Every row comes from one small tree of marks. The marks that hang from a mark follow it in brackets, in the order of their numbers. Every link used is in the known rows. Which tree was each row made from?
(in the rows, 128 means zero)
Known rows
Z_783{Z_102{Z_38 Z_146} Z_294}: 126 127 151 110 131 122 114 91 120 120 118 121 138 109 138 136 129 132
 124 139 130 114 145 131 150 127 119 109 114 149 142 142 130 126 82 145
 118 133 131 99 133 116 120 132 120 156 124 137 126 108
Z_38{Z_678{Z_58} Z_854{Z_294{Z_783}}}: 130 128 122 102 139 119 128 137 114 148 118 127 135 113 140 129 140 136
 116 121 148 117 150 128 132 130 137 127 122 126 126 134 124 130 129 139
 120 125 120 118 129 126 136 143 122 143 125 120 126 142
Z_678{Z_38{Z_854} Z_58{Z_252}}: 128 142 131 119 129 133 121 143 121 141 117 113 139 147 135 138 137 135
 113 119 141 123 153 130 131 121 131 145 114 121 94 124 117 131 120 135
 136 118 116 137 127 124 140 144 135 107 131 142 131 137
Z_146{Z_102}: 129 128 128 126 131 127 131 118 128 120 125 124 138 123 129 130 132 128
 129 138 133 127 136 139 135 124 128 117 123 127 116 134 124 127 131 127
 130 122 130 123 128 130 133 126 127 125 124 129 125 130
Z_58{Z_252}: 129 130 132 125 125 131 123 132 127 131 127 125 142 140 131 131 130 130
 126 123 126 126 137 129 120 122 131 137 124 132 114 131 128 126 123 131
 128 126 123 124 130 129 128 127 134 111 131 138 129 133
Z_329{Z_62{Z_252}}: 130 131 131 122 114 131 125 117 124 140 133 121 150 163 127 120 141 131
 133 124 130 125 133 133 108 121 131 131 125 134 165 140 123 138 119 126
 134 125 122 106 132 125 123 137 122 108 128 122 130 136
Z_38{Z_854}: 129 134 131 121 131 126 129 135 130 131 126 124 131 131 130 131 134 130
 129 126 136 125 136 130 124 125 129 130 121 119 121 128 120 131 125 128
 134 124 125 129 126 126 129 136 128 128 129 126 129 128
Z_62{Z_252}: 130 131 129 126 119 126 122 119 125 135 130 125 138 148 127 123 132 130
 130 123 129 127 132 131 119 121 129 131 125 132 141 135 127 132 127 128
 130 123 123 119 131 128 127 130 125 116 128 128 129 130
Z_294{Z_783{Z_102} Z_854}: 125 121 123 120 140 111 121 81 129 129 136 120 142 121 133 134 131 132
 126 140 130 118 134 132 152 139 126 118 124 151 140 132 132 130 104 136
 107 135 120 109 126 128 121 133 120 156 116 125 122 123
Z_783{Z_102{Z_38{Z_678} Z_146} Z_294{Z_854}}: 129 118 143 107 140 116 113 81 113 128 120 123 143 104 142 133 130 133
 128 131 138 110 158 133 153 131 122 105 109 156 153 140 135 124 89 152
 111 132 122 89 128 118 124 133 119 179 115 134 123 119
Z_294{Z_783{Z_102{Z_38 Z_146}} Z_854}: 133 125 135 102 139 115 119 54 125 121 125 117 148 102 139 138 132 132
 125 136 128 113 151 137 171 137 120 95 116 157 145 139 130 126 94 145
 109 140 124 90 123 124 119 130 120 161 111 131 120 103
Z_102{Z_38 Z_146}: 137 132 140 110 126 132 127 103 125 119 117 125 134 111 134 132 128 128
 126 124 126 123 145 134 146 126 122 104 120 134 130 133 125 123 118 136
 129 134 131 108 126 124 127 126 129 135 122 134 125 106
Z_678{Z_38{Z_854{Z_294}} Z_58{Z_252{Z_62}}}: 128 142 132 104 127 130 119 139 125 146 114 118 152 150 139 131 143 137
 111 119 150 117 155 135 127 116 137 146 122 135 115 134 117 137 106 133
 132 115 115 118 136 116 140 150 131 98 130 128 133 152
Z_854{Z_38{Z_678{Z_58}} Z_294}: 131 129 128 108 133 128 114 137 109 150 116 131 130 114 139 124 129 131
 119 117 143 118 151 128 140 125 142 137 132 123 141 130 135 129 136 137
 124 129 123 120 138 123 141 129 135 131 128 123 126 139
Z_38{Z_678 Z_854}: 132 126 127 121 135 129 129 146 118 139 124 126 130 129 132 125 135 132
 130 121 139 124 145 128 119 125 131 131 118 120 132 127 124 130 133 133
 135 123 124 130 123 125 133 137 129 141 125 124 126 135
Z_329{Z_62{Z_252{Z_58}}}: 130 132 133 119 108 130 124 124 125 139 130 120 156 172 128 113 153 128
 128 121 131 124 133 138 86 115 131 131 133 141 169 146 117 136 117 125
 132 128 121 97 134 121 128 141 124 99 124 120 134 139
Z_369{Z_146{Z_102{Z_38}}}: 136 133 130 109 129 130 128 103 131 118 118 121 155 114 133 132 129 129
 127 125 133 124 155 144 137 126 124 97 120 124 118 137 117 122 119 134
 131 118 131 106 123 132 132 116 127 124 120 137 121 112
Z_854{Z_38{Z_678}}: 133 122 129 121 135 128 118 136 114 140 123 126 128 125 132 120 128 128
 130 122 134 122 148 129 138 128 135 133 129 123 153 126 134 129 137 133
 130 128 124 123 130 126 137 124 135 133 123 128 122 130
Z_369{Z_146{Z_102}}: 132 127 126 119 128 127 129 117 127 117 121 118 149 118 129 130 131 131
 126 130 133 126 148 142 140 125 125 106 125 121 113 135 119 124 121 127
 133 113 130 122 122 133 132 116 125 123 121 132 123 128
Z_678{Z_38}: 126 127 123 132 130 128 123 126 126 124 125 123 126 135 125 127 131 129
 123 132 134 129 133 127 142 131 123 132 129 129 138 125 126 133 125 127
 131 121 127 140 125 125 135 135 126 131 124 131 126 129
Z_38{Z_678{Z_58} Z_854{Z_294}}: 129 133 127 108 134 127 125 147 114 148 118 130 131 117 138 129 137 135
 119 116 149 120 147 127 121 122 137 134 121 119 120 132 124 131 131 137
 129 124 123 126 132 123 137 141 128 138 131 118 130 145
Z_146{Z_102{Z_38{Z_678} Z_783{Z_294{Z_854}}}}: 132 125 132 100 146 117 128 90 133 122 120 127 147 116 139 129 124 130
 125 140 148 115 157 142 146 132 134 107 107 145 126 140 125 127 119 154
 109 124 115 80 128 127 134 137 123 155 116 144 120 129
Z_783{Z_102{Z_38{Z_678 Z_854{Z_294}} Z_146}}: 134 129 143 93 135 123 114 103 113 131 115 126 144 105 141 132 141 136
 127 130 144 111 162 133 144 123 123 111 114 140 154 144 126 131 95 144
 127 129 133 105 128 112 127 140 124 169 120 121 124 118
Z_678{Z_38{Z_854} Z_58{Z_252{Z_62}}}: 130 142 133 115 126 136 124 142 125 148 116 111 148 159 137 132 140 136
 112 115 142 120 155 135 127 117 134 145 114 133 105 127 114 132 110 133
 136 118 113 121 129 120 141 146 136 94 128 134 132 145
Z_146{Z_102{Z_783}}: 129 131 130 111 133 127 135 111 137 117 123 123 137 129 129 129 127 129
 124 148 135 124 139 140 150 127 129 116 119 133 105 135 122 130 126 135
 126 122 127 115 125 129 133 132 131 124 124 136 123 132
Z_294{Z_783{Z_102{Z_38{Z_678} Z_146}} Z_854}: 136 117 132 102 143 115 121 66 114 128 124 119 146 101 141 133 133 134
 126 131 133 111 162 135 167 137 122 96 113 159 153 138 134 123 100 148
 109 137 123 90 119 123 124 131 121 175 107 130 117 109
Z_294{Z_783{Z_102{Z_146}} Z_854}: 129 119 131 110 137 111 121 70 121 121 129 115 143 107 135 135 133 133
 126 141 126 114 144 134 176 137 120 101 121 154 137 136 131 128 93 137
 111 134 123 105 122 127 120 131 119 160 111 127 122 121

Which tree is each row?
138 135 132 95 141 130 134 118 133 127 116 123 144 127 137 129 133 131
 125 135 146 119 163 143 138 125 131 111 104 127 113 137 116 129 130 146
 130 124 124 100 121 124 137 140 132 138 120 139 119 121
Z_146{Z_102{Z_38{Z_678 Z_854} Z_783}}
134 134 134 112 128 136 128 156 116 161 118 119 149 151 142 128 138 138
 119 105 141 118 160 134 114 114 141 144 109 133 104 130 121 126 123 139
 135 121 113 109 129 122 137 139 138 104 129 130 131 149
Z_38{Z_678{Z_58{Z_252{Z_62}}} Z_854}
139 134 140 80 136 126 127 110 124 124 110 129 140 109 140 127 133 134
 122 129 145 112 164 134 151 125 129 107 114 135 139 143 121 133 111 148
 128 128 127 98 126 116 131 144 128 153 120 131 122 123
Z_102{Z_38{Z_678 Z_854{Z_294}} Z_146 Z_783}
128 125 131 116 141 120 113 125 111 151 120 124 132 116 141 127 124 131
 122 114 145 115 154 130 143 131 142 134 121 128 133 127 135 126 127 145
 113 128 109 105 137 129 139 129 130 139 123 133 127 141
Z_783{Z_294{Z_854{Z_38{Z_678{Z_58}}}}}
139 125 126 110 133 131 128 115 120 125 116 123 153 112 135 127 131 131
 128 120 139 123 165 143 135 126 127 99 118 126 127 136 121 120 127 139
 132 116 130 106 120 130 137 116 127 136 117 135 119 117
Z_369{Z_146{Z_102{Z_38{Z_678}}}}
136 128 127 94 146 116 128 107 124 127 117 128 152 107 139 130 144 134
 127 133 152 116 160 142 131 128 133 105 117 131 138 144 118 131 129 141
 120 121 125 97 128 124 136 141 120 149 117 125 118 127
Z_146{Z_102{Z_38{Z_678 Z_854{Z_294{Z_783}}}}}
126 140 125 111 132 125 121 136 123 135 116 123 131 126 134 134 138 134
 113 126 150 122 143 128 138 125 130 137 126 119 120 129 118 137 121 131
 131 119 123 138 132 121 140 147 127 127 129 122 131 140
Z_678{Z_38{Z_854{Z_294}} Z_58}
126 136 122 105 139 117 123 123 124 134 117 120 134 122 135 134 141 135
 109 130 149 119 145 128 148 133 130 128 127 127 126 131 118 137 119 134
 122 121 120 129 129 123 138 151 120 133 125 124 126 138
Z_678{Z_38{Z_854{Z_294{Z_783}}} Z_58}
130 131 137 98 138 128 130 116 123 133 111 125 139 118 142 132 123 133
 114 134 148 117 159 138 145 126 135 115 103 138 100 138 124 124 122 157
 115 124 120 91 132 124 140 138 128 138 125 149 123 129
Z_146{Z_102{Z_38{Z_678{Z_58}} Z_783{Z_294}}}
134 130 133 116 130 136 115 147 108 155 117 121 138 134 140 127 128 132
 118 109 133 120 160 130 134 119 142 146 120 124 115 125 134 123 135 140
 128 127 117 119 134 128 142 125 145 110 129 140 126 137
Z_854{Z_38{Z_678{Z_58{Z_252}}}}
126 134 126 114 134 121 120 128 129 124 121 124 134 129 129 129 140 132
 123 134 148 122 138 129 132 128 126 134 130 123 142 131 119 140 117 126
 132 117 126 137 130 119 135 146 122 137 127 121 128 138
Z_678{Z_38{Z_854{Z_294}}}
138 141 134 93 139 134 135 124 128 139 110 121 141 125 142 134 132 133
 116 128 148 118 168 141 140 123 135 115 101 124 90 134 115 125 133 152
 129 125 121 100 123 125 143 142 136 128 124 140 123 124
Z_146{Z_102{Z_38{Z_678{Z_58} Z_854} Z_783}}
136 137 135 100 130 139 127 129 122 147 115 126 141 138 143 132 123 133
 113 115 135 120 161 131 135 123 138 133 108 139 99 131 127 121 127 154
 121 132 117 99 127 125 137 134 141 117 130 151 125 126
Z_102{Z_38{Z_678{Z_58{Z_252}}} Z_783}
123 128 137 111 137 120 130 113 136 115 121 124 137 126 130 130 125 130
 122 152 139 120 138 138 147 128 129 118 116 138 110 140 123 131 113 140
 117 119 123 106 133 127 130 136 124 131 127 142 125 138
Z_146{Z_102{Z_783{Z_294}}}
139 127 128 95 135 132 132 108 129 121 115 122 152 118 136 126 125 132
 122 130 140 120 169 144 155 129 127 100 113 131 121 139 119 123 121 145
 128 118 127 99 118 128 136 122 131 136 116 143 117 120
Z_369{Z_146{Z_102{Z_38{Z_678} Z_783}}}
128 122 140 96 137 113 109 81 115 122 120 119 142 100 136 129 135 134
 121 147 132 109 149 133 180 132 126 112 135 148 164 143 135 134 91 135
 114 134 130 107 134 119 122 130 124 151 117 122 120 119
Z_854{Z_38 Z_294{Z_783{Z_102{Z_146}}}}
132 129 129 104 129 128 133 110 135 112 119 118 148 123 129 129 125 132
 122 141 135 123 152 142 159 129 125 105 120 127 107 136 117 127 115 135
 129 114 127 114 120 132 131 121 129 123 121 138 121 129
Z_369{Z_146{Z_102{Z_783}}}
136 125 125 108 142 123 116 114 111 153 122 117 150 126 143 129 130 133
 117 109 137 114 164 134 149 130 145 133 121 135 122 126 134 123 132 144
 111 130 105 100 130 134 139 128 137 121 118 139 121 139
Z_294{Z_783 Z_854{Z_38{Z_678{Z_58{Z_252}}}}}
127 130 137 102 145 114 119 93 137 119 122 119 146 120 135 128 121 128
 126 148 144 114 151 145 165 131 136 117 119 135 125 137 127 134 115 143
 111 122 112 91 136 129 133 133 129 134 118 143 121 135
Z_146{Z_102{Z_783{Z_294{Z_854{Z_38}}}}}
131 128 129 123 127 136 125 149 109 150 120 125 137 135 138 130 130 134
 118 110 132 124 150 127 121 120 137 141 116 131 101 127 130 121 134 139
 127 125 119 124 128 129 138 129 137 116 132 138 129 143
Z_38{Z_678{Z_58{Z_252}}}
134 127 124 115 138 127 118 122 112 152 122 123 133 119 140 126 126 129
 123 112 140 119 155 132 146 130 141 130 125 124 130 122 134 125 140 139
 121 132 114 113 131 131 141 126 138 132 120 128 125 134
Z_294{Z_854{Z_38{Z_678{Z_58}}}}
136 140 133 92 133 125 123 108 134 117 114 123 163 108 136 134 138 133
 127 127 148 118 161 147 130 122 128 100 120 117 123 144 111 129 114 135
 133 114 129 104 128 126 132 127 123 129 122 126 123 120
Z_369{Z_146{Z_102{Z_38{Z_854{Z_294}}}}}
131 124 125 102 140 120 116 128 109 149 118 128 133 109 140 123 131 132
 115 121 143 116 153 129 151 133 142 129 133 130 147 132 134 129 133 139
 114 130 120 111 136 126 139 131 130 136 123 123 121 138
Z_854{Z_38{Z_678{Z_58}} Z_294{Z_783}}
134 112 133 103 145 113 112 78 107 134 124 114 142 103 139 127 132 133
 127 133 132 108 164 135 183 137 128 107 122 149 164 135 138 128 102 142
 112 134 119 100 124 124 127 127 127 168 106 127 116 123
Z_294{Z_783{Z_102{Z_146}} Z_854{Z_38{Z_678}}}
132 118 124 105 141 116 117 121 114 137 123 131 136 111 135 119 133 131
 125 128 141 117 146 129 148 134 139 126 137 133 170 134 136 132 130 134
 117 128 123 110 134 125 134 130 126 145 120 123 118 136
Z_854{Z_38{Z_678} Z_294{Z_783}}
127 139 127 120 131 131 126 139 122 138 117 115 125 136 132 135 136 133
 114 123 143 125 145 128 138 127 127 136 117 117 110 122 117 132 125 132
 135 121 121 142 126 124 140 144 129 121 129 129 130 132
Z_678{Z_38{Z_854} Z_58}
140 134 131 89 138 131 133 114 131 124 112 118 154 122 137 129 131 134
 124 127 146 117 177 144 147 126 129 100 106 122 113 138 111 126 119 146
 135 116 124 99 116 126 136 130 132 137 117 140 118 120
Z_369{Z_146{Z_102{Z_38{Z_678 Z_854} Z_783}}}
130 127 126 110 136 122 125 142 120 137 122 132 134 121 133 124 138 133
 129 124 146 120 144 128 118 124 134 131 125 123 144 134 126 134 130 132
 130 121 126 126 130 122 132 140 125 148 127 117 127 142
Z_38{Z_678 Z_854{Z_294}}
137 135 132 96 131 131 131 97 139 113 116 120 154 120 133 131 124 130
 121 135 135 121 158 145 156 129 125 98 117 129 111 139 115 124 115 142
 127 120 128 98 121 129 132 121 130 123 119 143 119 113
Z_369{Z_146{Z_102{Z_38 Z_783}}}
132 132 128 118 133 132 131 155 114 151 119 123 126 126 137 130 135 134
 121 113 142 123 150 127 122 123 135 134 113 116 109 125 123 127 136 137
 134 125 121 130 125 127 139 138 132 131 129 127 130 137
Z_38{Z_678{Z_58} Z_854}
131 137 146 93 131 122 113 89 124 121 116 123 145 106 139 137 139 134
 126 136 139 112 152 135 146 122 121 110 118 138 142 145 122 132 90 140
 126 133 134 106 131 113 122 140 124 155 124 123 127 110
Z_783{Z_102{Z_38{Z_854{Z_294}} Z_146}}
136 140 143 93 130 125 122 106 128 119 113 126 141 104 138 134 138 131
 126 125 140 116 150 136 138 122 125 108 121 128 136 141 119 131 111 136
 130 129 131 106 131 118 127 137 124 140 125 125 127 115
Z_102{Z_38{Z_854{Z_294}} Z_146}
123 128 131 111 138 115 126 101 139 123 127 126 135 127 132 129 120 129
 124 140 137 118 133 131 147 135 131 123 119 143 125 133 129 132 110 143
 108 127 113 102 131 128 125 138 122 143 124 138 127 138
Z_102{Z_783{Z_294{Z_854}}}
